In the rows, 128 means zero.
Known rows, with every step that occurs
y, m, e: [123 130 130 126 130 108 117 140 200 137 131 109 158 128 138 125 162 125
 173 148 123 149 181 108 133 141 149 204 126 157 104 117 111 107 171 124
 154 155 113 147 140]
h, l, b: [106 163 126 105 101 170  70 164 103  94 117  88 154 132 154 110 134 161
 131 139 141 114  94 116 134 142  81  76  93 144 122 130  50  74 174 113
  93  91 144 113 136]
b, n: [122 148 118 102  95 114 108 150 176 123 134  96 135 153 147 131 143 123
 145 159 109 154 124 152  94 153 112 130 120 150 122 168 169 114 157 147
 133 119 124  99 160]
l, x, p, e, b, n: [ 86 125 167 112  81  86 117 146 194 136 186  94 140 177 118  78  98 116
 140 142  91 101  25 124 171 185  55 123 155 124 150 137 176  90 163 156
  84 133 102  97 181]
e, p, x: [ 98  92 161 100  68 136 108 142 163 118 150  88 148 137 114 105 140 121
 115 136 136 116 139 119 189 126 168 129 173 127 121 133 134 135 163 153
 117 108 108 119 156]
g, e, m, y, f: [107 124  92 144 120 163  87 107 186 119 117 125 167 111 114  99 157  99
 155 120 125 149 139 127 168 163 137 146 113 179 163 118 113  97 104 126
 102 127 130 132 118]
f, y, m, e, p: [122 117 150 162 140 106  81 125 216  95 146  90 150 122 119 129 159 128
 165 130 107 136 176 109 170 117 142 201 152 139 118 115 114 147 190 112
 150 157 122 147 148]
n, b, e, m, y, f, x: [107 127 106 109 160 121 103 130 167  87 128 125 191 103  91  98 158 116
 196 141 123 143 109 103 171 149  99 165 182 124 167 105 120  39 110 155
  96 156 106 140 121]
x, p: [ 85 106 110 114  88 113 131 157 183 101 167  88 134 132 122 130 133 140
 168 146 121 133 135 111 135 154 130 105 160 134 110 143 140 135 169 137
  94 119 119 133 171]
l, x: [111 147 136 107 111 123 120 127 132 104 126  95 136 167 127 104 147 133
 109 130 116 126  96  87 145 159  64 152 134 163 132 109 126  83 167 139
 113 140 128 130 155]
m, y, f, x: [151 110  97 142 131 159  70 121 156 107 108 103 148 100  97 119 175 123
 170 101 101 186 151 109 150 140 136 170 170 121 133 138 124  61 145 111
  91 177 120 136 104]
l, b, e: [115 150 134  72 115 129 125 172 144 123 120  90 164 134 142 141 131 138
 159 160 112 129  95 102 163 164  93  96 100 134 142 130 110  66 156 141
 108 113 126 103 129]
g, e, b, l, x, p, t: [ 86 120 230 123  87 102 131 125 156  90 168  94 164 138  72 104 129  59
  86 123 109  98  39 102 213 161  68  89  73 149 136 132 116  92 155 167
  70  92 109 134 166]
v, l, h: [129 123 112 118 117 144 118 202 116  86 121 115 124 118 146 107 152 143
 107 152 171 137 121 109 160 126 125 125  93 166  96 102  81  95 156 131
 121 114 161 122 144]
l, x, p, t: [115 126 155 132  92 113 121 138 157  72 174  83 132 157  93 117 150 126
 118 126 104 111  75  92 173 181  72 123 170 159 112 126 147  97 170 177
  84 139 122 123 192]
v, l, x, p, e: [115 126 146 125  88 129 128 177 157  93 128 107 127 166 106  92 132 140
 113 124 146 111  48 101 192 161  61 131 128 142 151  86 110  76 175 148
  84 126 160 133 172]
f, y: [116 144 117 127 132 130  99 119 142  54 105  88 138 142 121 142 150 136
 129 125 109 140 135 107 135 125 100 140 132 141 147 125 135 129 177 126
 138 141 135 123 145]
y, f, x, p, e: [110 107 108 114  95 138  87 132 179 122 142 107 145  93  89 109 151 144
 156 113 100 154  93  83 155 157 136 133 195  75 155 157 140  54 160 145
  81 170 117 147 155]
v, l, x: [132 152 141 116 114 137 120 154 112  82 110 106 132 157 123 101 157 145
  98 126 161 124  78 103 171 136  47 159  93 168 133  98  97  63 167 132
  99 108 167 136 148]
l, v: [128 149 100 113 117 119 111 176 147 130 126 122 118 128 140 114 150 130
  98 143 147 127 119 124 140 145 144 123 114 143  74 104 140 135 162 155
 125 136 124  95 149]
v, l, x, p: [116 128 134 127  98 119 127 165 141  75 146  97 128 156 109 104 146 152
 118 125 152 113  80  97 177 150  42 137 123 158 128 103 110  88 183 136
  67 104 164 136 168]
f, y, m: [112 144  93 134 129 126  79 121 174  55 110  82 156 122 140 148 165 107
 148 126 114 156 160 108 132 114 122 180 126 140 108 120 140 128 187 102
 163 150 116 148 149]
l, x, p: [ 93 123 123 121  94 109 127 137 163  96 174  87 133 160 111 109 132 144
 139 132 108 118  94  89 161 175  67 129 159 151 126 113 138 101 177 142
  75 134 132 132 173]
e, m, y, f, x, p, t: [137 108  92 169 123 159  50  99 190  72 157 106 170  96  90 122 181 106
 178 125 105 155 118 124 183 162 137 160 218 140 134 126 126  78 125 146
  81 146 122 152 159]
x, p, t: [111 115 144 127  78 119 119 155 170  74 172  84 138 132 103 138 158 127
 145 139 114 128 115 109 150 166 134  96 176 149  89 157 148 131 162 171
 100 130 119 121 186]
m, y, f: [141 115  84 134 113 156  71 133 167 120 131  99 151 111 116 104 158 123
 179 112 117 186 150 118 146 130 140 164 136 141 118 139 120  92 142 101
  92 170 131 116  95]
p, t: [127 138 156 115  98 137 114 141 135  79 125  93 142 131 113 136 173 114
 110 132 123 138 113 107 133 150 129 118 145 156  99 148 140 105 144 174
 140 141 123 125 165]
t, p: [ 89 131 148 130 107 131 116 151 143 122 143 103 154 146 140 145 134 126
 133 167 145 130 145  96 122 162 163 103 138 136  85 151 135  84 177 138
 131 128 134  99 169]
e, m, y, f, x: [129 124  73 150 145 163  46  97 172 108 114 119 171  98 120 117 170 111
 175 122 114 165 132 126 162 146 132 183 187 136 152 113 113  61 118 115
 104 144 125 159 126]
y, f, x: [132 127 111 110 125 149  80 113 134 112 121 110 151  86 108 120 171 135
 143 114 116 173 113  79 134 131 124 164 168  99 143 164 130  45 154 136
  99 153 125 145 128]
v, l, b, e, m: [123 159 125  93 125 148 108 171 134 106 104 107 173 128 153 133 142 138
 146 164 164 117  63 109 193 153  67 119  78 153 154  96  79  45 143 132
 105  63 161 130 140]
b, l, x, p, e, m, y: [104 122 123 139  94 136  85 136 212 105 144 110 176 165 103 106 114  66
 130 138 100 128  60 127 203 163  86 155 131 133 157  53  84  91 167 127
  91 150 136 159 164]
p, e, m, y, f: [110 123  73 133 109 167  59 123 201 142 115 125 168 126 129  89 139 102
 171 127 118 151  98 125 167 161 154 163 159 139 163  98 117  82 114 123
 131 172 131 139 129]
e, p, t: [114  98 181 133  73 130  86 147 165 107 163  86 137 116 110 122 158 115
 119 132 129 127 119 110 169 137 158 109 185 143  84 155 132 135 143 164
 120 127 115 124 174]
n, u: [ 99 107 118  89 117 138  97 140 133  96 152  87 157 144 133 126 172 112
 132 150 133 101 124 126  76 131 142 139 134 168 107 133 133 121 155 132
 141 139 117 149 137]
m, y, f, x, p: [137  95  87 153 123 150  69 128 182  97 142  94 148  96  84 120 167 138
 194 105  97 177 152 108 158 147 139 155 198 108 134 145 132  80 156 111
  60 170 120 137 121]
x, p, e, g: [ 82  70 131 123  80 110 125 160 191 121 144 104 128 137 133 107 122 140
 145 146 108 115  67 109 152 140 160  88 176 116 158 111 139 106 174 146
  96 156  93 138 182]
v, l, x, p, e, m: [100 136 122 132  97 133 110 153 163  94 134 116 145 160 121  91 132 135
 121 134 154  99  42 111 200 169  61 142 142 151 163  70 102  73 156 144
  94 108 165 156 187]
v, l, b, n, u: [131 142 130  79 107 154  67 173 126  86 139  80 167 158 164 136 164 102
 149 158 154 109  79 163 104 135  73 113  66 161 123 147 102  84 180 122
 105  77 153 108 141]
n, b, e: [ 82 135 150  59 128  90 161 170 149  94 130 110 165 140 112 110 137 135
 162 158 139 129 109  93 143 147  95 113 133 138 136 125 136  85 140 168
 120 138 110 109 136]
l, x, p, e, m: [ 79 129 108 128  92 121 111 130 192 114 159 110 147 166 118  89 120 126
 139 143 107  96  51 104 183 195  75 140 178 144 163  80 134  94 157 154
 108 141 126 145 193]
f, y, m, e, b: [117 139 156 150 159  94  99 108 182  92 135  92 163 130 125 121 149 116
 169 132 105 134 145 111 163 116 111 198 119 133 126 122 124 118 179 109
 152 145 107 146 134]
v, l, x, p, t: [134 136 165 137  92 125 126 168 136  49 149  94 133 153  89 111 161 145
 104 116 147 112  62 101 190 160  53 126 130 165 111 110 112  83 180 163
  76 111 155 133 182]

Rows
[117 144 174 145 156 100  83 111 190  90 133  91 181 122 118 135 143  79
 149 137 105 142 126 114 174 101 101 200  83 122 127 108  97 112 199 104
 148 138 121 158 132]
f, y, m, e, b, l
[ 83  95 163 137  98 124 111 163 149 137 123 118 146 148 149 121 120 121
 112 166 128 109  80  93 137 149 196  83 149 117 132 116 127  63 185 152
 135 164 109 105 180]
t, p, e, g
[ 65 120 190 124  97 118 117 155 148 159 144 108 162 152 135 108 100 105
 134 167 141 104  76 102 156 166 165  85 143 102 111 145 150  65 155 146
 144 138 109  95 165]
t, p, e, b
[ 96 124 152 105  74 120 110 152 182 109 147  99 160 162 103 116 114  84
 102 137 103 127  51  99 179 151  77 131 111 118 144  85  90  84 194 140
  94 142 138 148 172]
b, l, x, p, e
[127 120 181  94  92 132 100 174 164 117 160  80 164 122 121 136 141 119
 145 150 113 117  88  99 202 163 122  79 138 133 118 142 112  82 147 168
 102 110 118 100 152]
l, b, e, p, t
[131 168 114 132 111 144  79 195 118 117 123 124 117 118 129  92 148 169
  65 132 164 113 101 122 129 138 113 101  90 155  80 101  81 116 170 147
 108 121 139 102 146]
h, l, v
[115 147 160 151  85 141  86 152 128  54 166  90 132 148  89  89 149 168
  87 120 126 100  67  90 160 168  49 101 143 170 112 115  88  82 181 164
  74 118 142 132 186]
h, l, x, p, t
[115 130 230 118 141  92 130 115 155 151 151 107 162 156 105  96 117 103
 121 143 105 111  72 109 191 135  56 168  88 133 153 104  78  75 175 145
 103 125 130 137 132]
m, e, b, l, x
[ 91  72 139 130 101 118 120 146 173 100 119 107 124 121 114 127 142 141
 135 137  92 119  74 111 156 150 158 100 210  89 177 114 140  65 176 163
  97 161  81 164 187]
f, x, p, e, g
[ 80 121 136  76 114 115 121 191 126  70 143 114 174 133 129 102 132  74
 131 161 149 137 111 106 142 115 110 106  96 133  95 101  65 114 171 138
 114 134 124 126 146]
n, b, l, h
[128 127 179  80  89 148 114 194 140 104 124  93 167 134 121 117 139 138
 124 145 159 109  79 109 232 138 110 109  86 125 142 115  83  63 176 147
  85  72 147 108 133]
v, l, b, e, p, x
[ 96 127 107 147 126 150 110 118 177 108  97 122 157 134 122 112 145  99
 147 134 126 127 145 145 167 174 144 128 116 191 163  99 115 115 105 128
 123 115 120 134 134]
g, e, m, y
[104 141 140 139  88 135  92 155 136  79 162  89 131 146 107  82 129 177
 101 125 135 103  81  93 148 161  53 106 137 165 129 106  85  85 186 137
  64 115 144 138 169]
h, l, x, p
[109 108 144 113  93 111  80 126 192 145 175 104 153  98 103  97 130 119
 165 132  92 149  52 108 152 159 113 128 182  67 162 193 179  54 154 146
  73 145  89 114 158]
y, f, x, p, e, b, n
[126 150 185 149 154  91  88 100 181  81 139  91 181 144 108 118 144  77
 130 125  93 129 102 104 193 114  54 222  83 131 138  87  90  91 210 109
 134 142 122 159 135]
f, y, m, e, b, l, x
[118 106 104 122 109 135  94 121 164  99 163 101 144  83  95 122 164 145
 163 112 105 162 114  80 144 143 122 137 196  94 135 168 135  69 165 132
  65 146 118 145 152]
y, f, x, p
[ 79 128 170 134  82 120  96 152 142 114 161  97 138 151 106  55 101 163
  99 126 129  86  26  96 179 162  52  92 139 133 144 107  96  71 170 140
  74 120 124 129 167]
h, l, x, p, e, b
[125 154 127  92 109 160  98 172 108  90 103  93 153 135 156 129 151 131
 146 134 161 123  91 121 162 134  76 104  79 139 127 121  78  77 172 117
  91  80 171 118 137]
v, l, b
[102 124 146 110  90 119 114 142 166  92 164  89 159 153 105 124 125  90
 108 140 112 136  81  96 168 140  64 132 113 131 124  99  88  97 205 128
  77 121 137 155 166]
b, l, x, p
[136 124 174 176 132 111  72 126 207  66 150  86 150 119 101 136 178 111
 146 120 102 133 160 103 182 127 150 194 165 149 109 121 119 143 186 138
 155 161 116 140 161]
f, y, m, e, p, t
[ 83  93 177 121  84 127 122 142 177 138 136 105 127 117 110 109 137 120
 116 127 136 118 139 111 167 153 154  95 131 158 138 147 124 135 129 144
 111 111 119 123 151]
g, e, p
[116  81 129 150 113 135  75 127 188 129 145  99 154  99  82  87 135 111
 191 107  88 156  94 110 188 151 138 138 193  80 150 143 141  64 132 116
  72 174  98 128 116]
m, y, f, x, p, e, b
[ 82  86 166 108 103 106  92 137 182 111 173  89 151 138 105 118 137 104
 154 150  91  92  62 149 116 169 127 112 192  96 151 163 180  83 156 163
 111 139  72 140 181]
f, x, p, e, b, n, u
[ 79 109 185 127  93 123 109 182 145 151 157 118 176 136 136 114  88  70
  96 179 139 109  69  97 174 151 181  82 100 104  91 117  97  63 173 140
 144 141 118  98 161]
t, p, e, b, l, h
[ 82 131 154 126  90 132 113 164 158 140 121 112 153 157 134 130 117 119
 125 163 138 124 108  96 135 176 180 100 144 119 110 135 133  79 174 149
 154 155 131 101 174]
t, p, e
[106 123  80 143 130 151  83 117 177 102 116 114 162 136 145 120 150 107
 176 151 129 141 145 149 156 152 138 160 152 173 138  90 116 116 115 119
 130 129 132 143 140]
e, m, y
[137 162 128  93  97 146  87 185 135 100 115  90 153 151 167 135 142 120
 150 151 148 136  82 153 139 142  68 110  65 143 129 149 104  81 178 118
  91  73 159  90 147]
v, l, b, n
[116 104 186  89  83 115 139 163 184 133 147  98 154 125  96 114 133 141
 111 153 123 123 118  97 208 139 161 131 148 128 140 124 143  97 151 165
 125 116 104 117 142]
b, e, p, x
[ 85 103 115 110  70 120 128 167 192 125 144 100 136 143 117 112 114 139
 161 141 115 124 103 113 152 167 147  95 173 113 137 128 147 125 156 151
 117 147 118 124 175]
x, p, e
[113 102  66 161 131 149  55 101 201  96 151 110 171  95 110 118 159 116
 197 132 109 156 131 122 171 156 137 171 213 127 150 115 126  83 130 119
  75 145 124 159 146]
e, m, y, f, x, p
[ 83  99 166 118 102 106 118 137 168 117 142 104 144 120  95 114 123 129
 153 131 102 108  72 109 175 162 127 108 195  71 156 143 155  71 150 154
 104 137  83 147 177]
f, x, p, e, b
[120 161 118  83  96 132  82 155 158 118 137  80 156 155 173 143 133 107
 171 161 105 135 103 154 116 164  84  97 103 139 129 169 135  99 172 131
 106  96 119  78 154]
l, b, n
[103 119 112 168 125 161  54 123 179 131 121 131 178 122 114 119 140 103
 154 143 122 134 108  99 169 182 187 146 193 105 137 115 126  29 146 138
 132 178 131 127 157]
t, p, e, m, y, f, x
[134  59 108 160 115 143  72 138 191 111 126 110 140 100 103  98 153 129
 172 107  82 158  94 109 171 139 163 135 198  89 172 115 123  55 157 124
  65 195  96 139 130]
m, y, f, x, p, e, g
[116 119 148  85 127 120 123 164 136 119 117  93 159 122 164 136 134 135
 149 166 105 121  60 105 161 140 109  84  98 134 168 111 102  46 175 140
  88 111 103 110 137]
l, b, e, g
[ 73 110 186 117  96 111  91 153 160 155 180  98 175 169 139 112 116  77
 136 185 131  83  67 141 101 169 165  96 134 121 102 169 176  81 162 150
 145 133  97  82 167]
t, p, e, b, n, u
[ 83 133 188 103 100  98 135 133 165 139 142 106 142 139 126 103 125  91
 130 150 118 119  88 145 141 162 100  91  78 156 154 183 176 110 123 146
 115  83  91  87 143]
g, e, b, n
[100 133  95 101 148 113 106 145 178 102 141 125 189 113 107  85 146 116
 202 150 136 142 104 107 171 147  97 150 153 149 151 109 117  68 113 145
  96 150 119 123 114]
n, b, e, m, y, f
[ 83 137 103 108 102 143 100 130 180 137 108 125 158 142 148 106 127 112
 136 149 133 119  82 122 154 163 145 141 160 137 159  94 131  88 118 145
 162 137 124 148 174]
p, e, m
[114 112 166 124 135  99 107 160 186 147 163 108 176 104 142 106 132  71
 147 166 121 139 139 115 170 118 146 190  82 135  78 101  73 100 174 112
 142 136 101 154 133]
y, m, e, b, l, h
[102 116 223 125 130  79 135 124 177 142 180 102 162 157  88  97 107 112
 139 147 104 104  71 106 200 147  60 152 107 128 144 110  82  90 185 145
  71 118 123 142 146]
m, e, b, l, x, p
